Each row was made from one walk, in order. Every step used is in the known rows, and no mark comes twice. Write each row's walk.
Known rows
zopen-depet-gubag-gini-vufik: +2.91 +1.12 +3.80 -2.11 -1.43 -0.26 +1.49 +1.76 -0.31 +1.49 +2.71 -1.10
 -0.31 +3.01 +2.66 -1.22 +0.54 -1.19 -2.41 -3.18 +1.86
gini-vufik-depet-zopen-sasil-gubag: +0.89 +0.91 +1.36 +1.69 -5.43 -1.52 +3.41 +1.37 -2.69 +1.00 +2.30 +1.65
 -1.59 +0.51 -2.98 -0.06 -0.60 -0.02 -1.35 -3.11 -0.73
gubag-gini-vufik-depet: -0.16 -0.35 +1.55 +0.33 -1.14 -1.31 +2.21 +2.56 +0.90 +0.30 -1.26 +0.99
 -2.44 +1.90 +1.80 -0.20 +1.33 -0.79 -1.04 -2.31 +3.25
sasil-zopen-depet-gubag-gini-vufik: +3.36 +1.43 +3.44 -1.74 -2.26 +0.92 -0.79 +0.21 -0.48 +0.73 +3.50 -1.79
 +0.46 +0.93 +0.36 -0.43 +1.04 -1.14 -3.00 -2.67 +0.42
gubag-depet-zopen-sasil: +2.16 -1.27 +2.21 -0.09 -2.76 -1.60 +3.54 +2.69 -2.26 +0.28 +2.91 +0.02
 -1.36 -0.84 +0.47 +1.02 +0.86 +1.80 +1.44 +1.45 +0.59
depet-gubag-gini: +1.89 +0.92 +3.28 -0.86 -2.17 -2.02 +2.31 +2.80 -1.59 +0.34 +3.58 +0.58
 -1.10 +3.58 +3.43 +0.10 +1.31 -0.57 -1.60 +0.38 +4.42
depet-gubag: +2.85 +1.07 +4.28 +0.57 -2.81 -1.02 +2.93 +3.63 -2.89 +1.95 +5.14 +1.77
 -1.32 +4.12 +2.00 -0.18 +0.87 +0.04 -0.93 +1.93 +2.91
sasil-vufik-depet-gubag-gini-zopen: +1.12 +1.07 +2.29 +2.07 -2.13 -1.75 -0.06 +0.25 -1.25 -1.28 +0.31 +0.59
 -2.96 +1.87 +2.30 +0.64 -0.06 -0.25 -2.26 -1.05 +4.23
vufik-depet-zopen: +0.85 -0.87 +2.22 +1.66 -3.02 -0.14 +3.21 +1.48 -2.12 +1.65 +2.53 +2.21
 -2.02 +0.46 +1.17 -0.85 -0.53 +0.47 -0.56 +0.28 +2.44
sasil-zopen-depet: +1.99 -0.36 +2.32 +0.34 -2.31 +4.27 -1.39 +2.44 -1.19 +1.52 +3.82 -0.02
 +0.10 +0.48 -1.19 +1.20 +0.77 +0.87 -0.88 +1.92 +1.23
depet-gubag-gini-zopen-sasil-vufik: +1.79 +1.90 +2.06 +0.72 -2.73 -1.77 -0.85 +0.33 -2.30 -1.55 +2.87 -0.31
 -1.92 +2.56 +1.98 +2.64 +0.83 +0.98 -1.46 -0.95 +2.50
zopen-sasil-gubag: +0.21 +1.14 +1.63 +0.80 -4.41 -0.90 +1.66 +4.23 -2.28 +0.59 +4.07 +1.87
 -0.54 +2.90 -1.55 +2.43 +0.82 +1.09 -1.01 -0.16 +2.47
sasil-vufik: +1.89 +0.61 +1.61 +2.58 -1.86 +0.18 +0.93 +3.16 -1.96 +1.99 +2.47 +2.43
 -1.78 +4.04 +0.06 +0.67 +0.56 +0.52 +0.05 +1.86 +1.75
vufik-depet-zopen-sasil: +0.40 -0.86 +1.21 +1.11 -3.84 +0.04 +3.18 +1.29 -2.87 +0.19 +2.18 +1.97
 -1.82 -0.56 +0.19 +1.39 -0.82 +0.90 +0.43 -0.27 +1.25
sasil-zopen-depet-gubag-gini: +2.61 +0.80 +2.86 -1.89 -2.46 +2.10 -0.54 +0.62 -0.92 -0.37 +3.65 -1.23
 +0.46 +0.08 +1.09 +0.33 +0.66 -0.38 -2.48 -0.66 +2.56
gubag-gini: +0.41 -0.27 +1.56 -0.52 -1.15 -0.97 +1.48 +4.06 -0.24 +0.25 +2.27 +0.80
 -1.22 +2.69 +2.84 +0.83 +1.69 +0.14 -0.48 +0.04 +5.38
gini-vufik: +2.01 +0.38 +3.34 +1.18 -1.99 -0.88 +2.40 +4.17 -1.49 +3.04 +3.33 +1.54
 -1.72 +4.19 -0.13 -0.21 +1.86 +0.28 -0.82 +0.61 +1.25
vufik-depet-gubag: +1.41 +0.31 +4.14 +1.29 -3.08 -0.81 +2.81 +2.88 -2.02 +0.88 +2.81 +2.08
 -2.15 +2.82 +1.73 +0.12 -0.12 -0.23 -1.17 +0.72 +2.89

Which walk is each row?
+2.97 +1.41 +3.47 -0.75 -1.72 -3.11 +2.64 +2.52 -0.73 +1.26 +2.93 +0.13
 -1.12 +3.97 +2.75 -1.17 +2.03 -1.05 -2.51 -1.89 +2.48 => depet-gubag-gini-vufik
+0.80 +0.53 +0.69 +1.01 -3.46 -3.21 +3.35 +1.07 -0.35 +0.72 +0.60 +0.85
 -1.40 -0.16 -0.43 -2.12 +0.13 -0.85 -2.93 -4.97 +2.82 => sasil-gubag-gini-vufik-depet-zopen
+1.21 +0.39 +1.98 -0.14 -0.74 -1.73 +1.46 +3.31 +0.06 +1.48 +1.70 +0.20
 -1.60 +3.35 +1.88 +0.13 +2.42 -0.37 -1.26 -1.20 +2.99 => gubag-gini-vufik
-1.06 -0.16 +0.30 +1.83 -1.98 +0.05 -1.39 +0.72 -0.65 -2.44 -0.71 +0.61
 -3.08 +0.37 +0.94 +3.46 +0.22 +1.12 -0.43 -1.50 +3.79 => gubag-gini-zopen-sasil-vufik-depet
+2.91 -1.65 +2.48 +0.57 -2.13 -1.79 +4.10 +3.05 -1.67 +1.54 +3.23 +0.00
 -1.47 -0.10 +1.21 -0.70 +1.17 +1.69 +0.82 +1.95 +2.05 => gubag-depet-zopen
-0.35 +0.36 +2.78 -0.32 -2.90 -1.57 +0.37 +0.79 -1.19 -2.25 +1.56 -0.37
 -2.50 +0.61 +2.85 +2.63 +0.40 +0.43 -1.43 -1.64 +4.69 => vufik-depet-gubag-gini-zopen-sasil
+0.02 +0.92 +0.96 -0.28 -2.57 -2.22 +1.87 +3.59 -0.39 +0.34 +2.53 +0.99
 -0.54 +2.66 +0.64 +0.47 +1.76 -0.12 -2.09 -1.58 +5.65 => sasil-gubag-gini
+1.56 +1.41 +0.88 +1.08 -5.09 -1.35 +2.94 +2.39 -3.43 +1.21 +5.01 +1.08
 -0.32 +0.84 -2.07 +0.74 +0.11 +1.16 -1.01 -0.86 +1.42 => depet-zopen-sasil-gubag
+0.12 +0.03 +0.89 -0.66 -2.61 -1.46 +3.12 +0.26 -0.76 -0.52 +0.11 +0.65
 -2.05 -0.28 +0.96 +0.41 -0.05 +0.08 -0.36 -3.62 +1.01 => gubag-gini-vufik-depet-zopen-sasil
+1.33 +1.61 +2.35 +1.82 -3.77 -0.10 +1.87 +1.39 -2.82 -0.46 +1.06 +2.31
 -2.03 +2.53 -0.11 +1.81 -1.19 +0.01 -0.58 +0.33 +0.01 => zopen-sasil-vufik-depet-gubag
+0.44 +0.22 +1.49 -0.02 -2.11 +0.65 -1.13 +2.09 -0.09 +0.04 +3.48 -1.50
 -0.40 +1.07 +0.84 +1.39 +1.08 +1.09 -3.15 -2.49 +6.14 => sasil-gubag-gini-zopen-depet
+1.69 +0.12 +1.14 +3.40 -2.90 -0.38 +2.30 +0.52 -2.49 +1.66 +1.17 +2.80
 -2.35 +0.45 -0.40 -1.21 -1.19 +0.34 -0.28 +0.18 +1.07 => sasil-vufik-depet-zopen
+0.56 +0.45 +3.04 -0.37 -1.96 -1.64 +2.48 +2.23 -0.66 -0.50 +1.22 +1.21
 -1.94 +2.10 +3.65 -0.01 +0.29 -0.84 -1.78 -1.57 +4.93 => vufik-depet-gubag-gini
+2.47 +1.07 +4.53 +1.21 -3.12 -1.70 +3.41 +2.86 -1.71 +1.82 +2.26 +2.28
 -2.29 +2.97 +0.91 -0.93 +0.32 -0.71 -2.12 -0.68 +0.94 => gini-vufik-depet-gubag
-1.18 +1.21 +0.73 +0.22 -3.46 -2.12 +2.40 +2.58 +0.53 -1.23 -0.82 +1.12
 -1.47 +1.06 -1.10 +1.96 +0.60 -0.57 -2.19 -4.66 +2.23 => zopen-sasil-gubag-gini-vufik-depet
+2.57 +0.83 +0.60 +2.05 -3.46 -0.23 +1.81 +1.38 -4.02 +1.32 +3.44 +1.54
 -1.33 +1.61 -0.75 +0.65 -0.33 +1.41 +0.91 +0.27 -0.75 => depet-zopen-sasil-vufik
+0.33 +1.49 +0.92 -0.49 -3.64 -2.70 +2.26 +2.99 -0.44 -0.03 +1.69 +0.32
 -0.72 +2.91 -0.73 +1.77 +2.26 -0.14 -1.85 -3.65 +1.91 => zopen-sasil-gubag-gini-vufik
+1.70 +0.57 +3.33 -0.33 -2.23 -2.12 +0.42 +1.79 -1.31 +0.22 +4.30 -0.72
 -1.81 +2.68 +3.46 +0.87 +1.64 +0.65 -1.86 -0.44 +5.19 => depet-gubag-gini-zopen
+1.53 -0.42 +2.37 +1.48 -2.62 -2.44 +3.15 +5.29 -0.21 +1.04 +2.60 +0.13
 -1.06 +1.86 -0.57 +0.82 +2.42 +0.79 -0.72 +1.19 +3.42 => sasil-gubag-depet
+0.75 -0.13 +3.18 +1.77 -1.84 -0.20 +2.40 +3.44 -0.59 +1.83 +0.64 +2.25
 -2.45 +2.45 +0.36 -0.09 +0.67 -0.36 -0.74 -0.45 +1.30 => gini-vufik-depet
+1.04 -0.33 +1.58 +0.47 -2.19 -1.90 +2.94 +0.74 -0.33 +0.98 +0.28 +1.04
 -2.06 +0.25 +1.81 -1.77 +0.26 -0.82 -1.50 -2.91 +2.00 => gubag-gini-vufik-depet-zopen
+1.49 +1.73 +0.70 -0.23 -4.19 -3.10 +3.05 +1.49 -1.64 +0.70 +3.11 -0.22
 -0.47 +1.04 -1.35 -0.10 +1.35 +0.15 -2.25 -4.65 +0.78 => depet-zopen-sasil-gubag-gini-vufik
+0.06 +0.67 +0.41 +1.07 -1.79 -0.61 -1.15 +1.25 -1.02 -1.25 +1.87 -0.09
 -2.16 +1.47 +0.90 +3.40 +1.38 +1.53 -0.74 -0.77 +3.38 => gubag-gini-zopen-sasil-vufik
+0.24 +0.06 +3.34 +0.34 -2.29 -1.48 +0.63 +1.45 -0.60 -1.00 +1.56 +0.19
 -2.55 +1.51 +3.58 +0.94 +0.66 -0.06 -2.32 -1.11 +5.77 => vufik-depet-gubag-gini-zopen
+1.21 +1.20 +1.83 +1.22 -2.18 -1.47 +1.75 +0.90 -0.98 -1.06 -0.12 +1.61
 -2.32 +2.67 +2.43 -0.52 -0.90 -1.32 -1.46 -1.76 +3.23 => sasil-vufik-depet-gubag-gini
-0.22 +0.68 +0.79 +2.44 -2.86 +0.81 +1.24 +2.33 -2.01 -0.76 -0.20 +2.70
 -2.32 +1.40 -0.36 +2.62 -0.72 +0.66 +0.66 -0.01 +0.84 => zopen-sasil-vufik-depet
+0.73 +1.06 -0.21 -0.41 -4.56 -2.35 +2.65 +1.62 -1.89 -0.37 +3.32 +0.16
 -0.33 +0.32 -0.12 +1.04 +0.48 +0.81 -1.37 -2.93 +2.84 => depet-zopen-sasil-gubag-gini
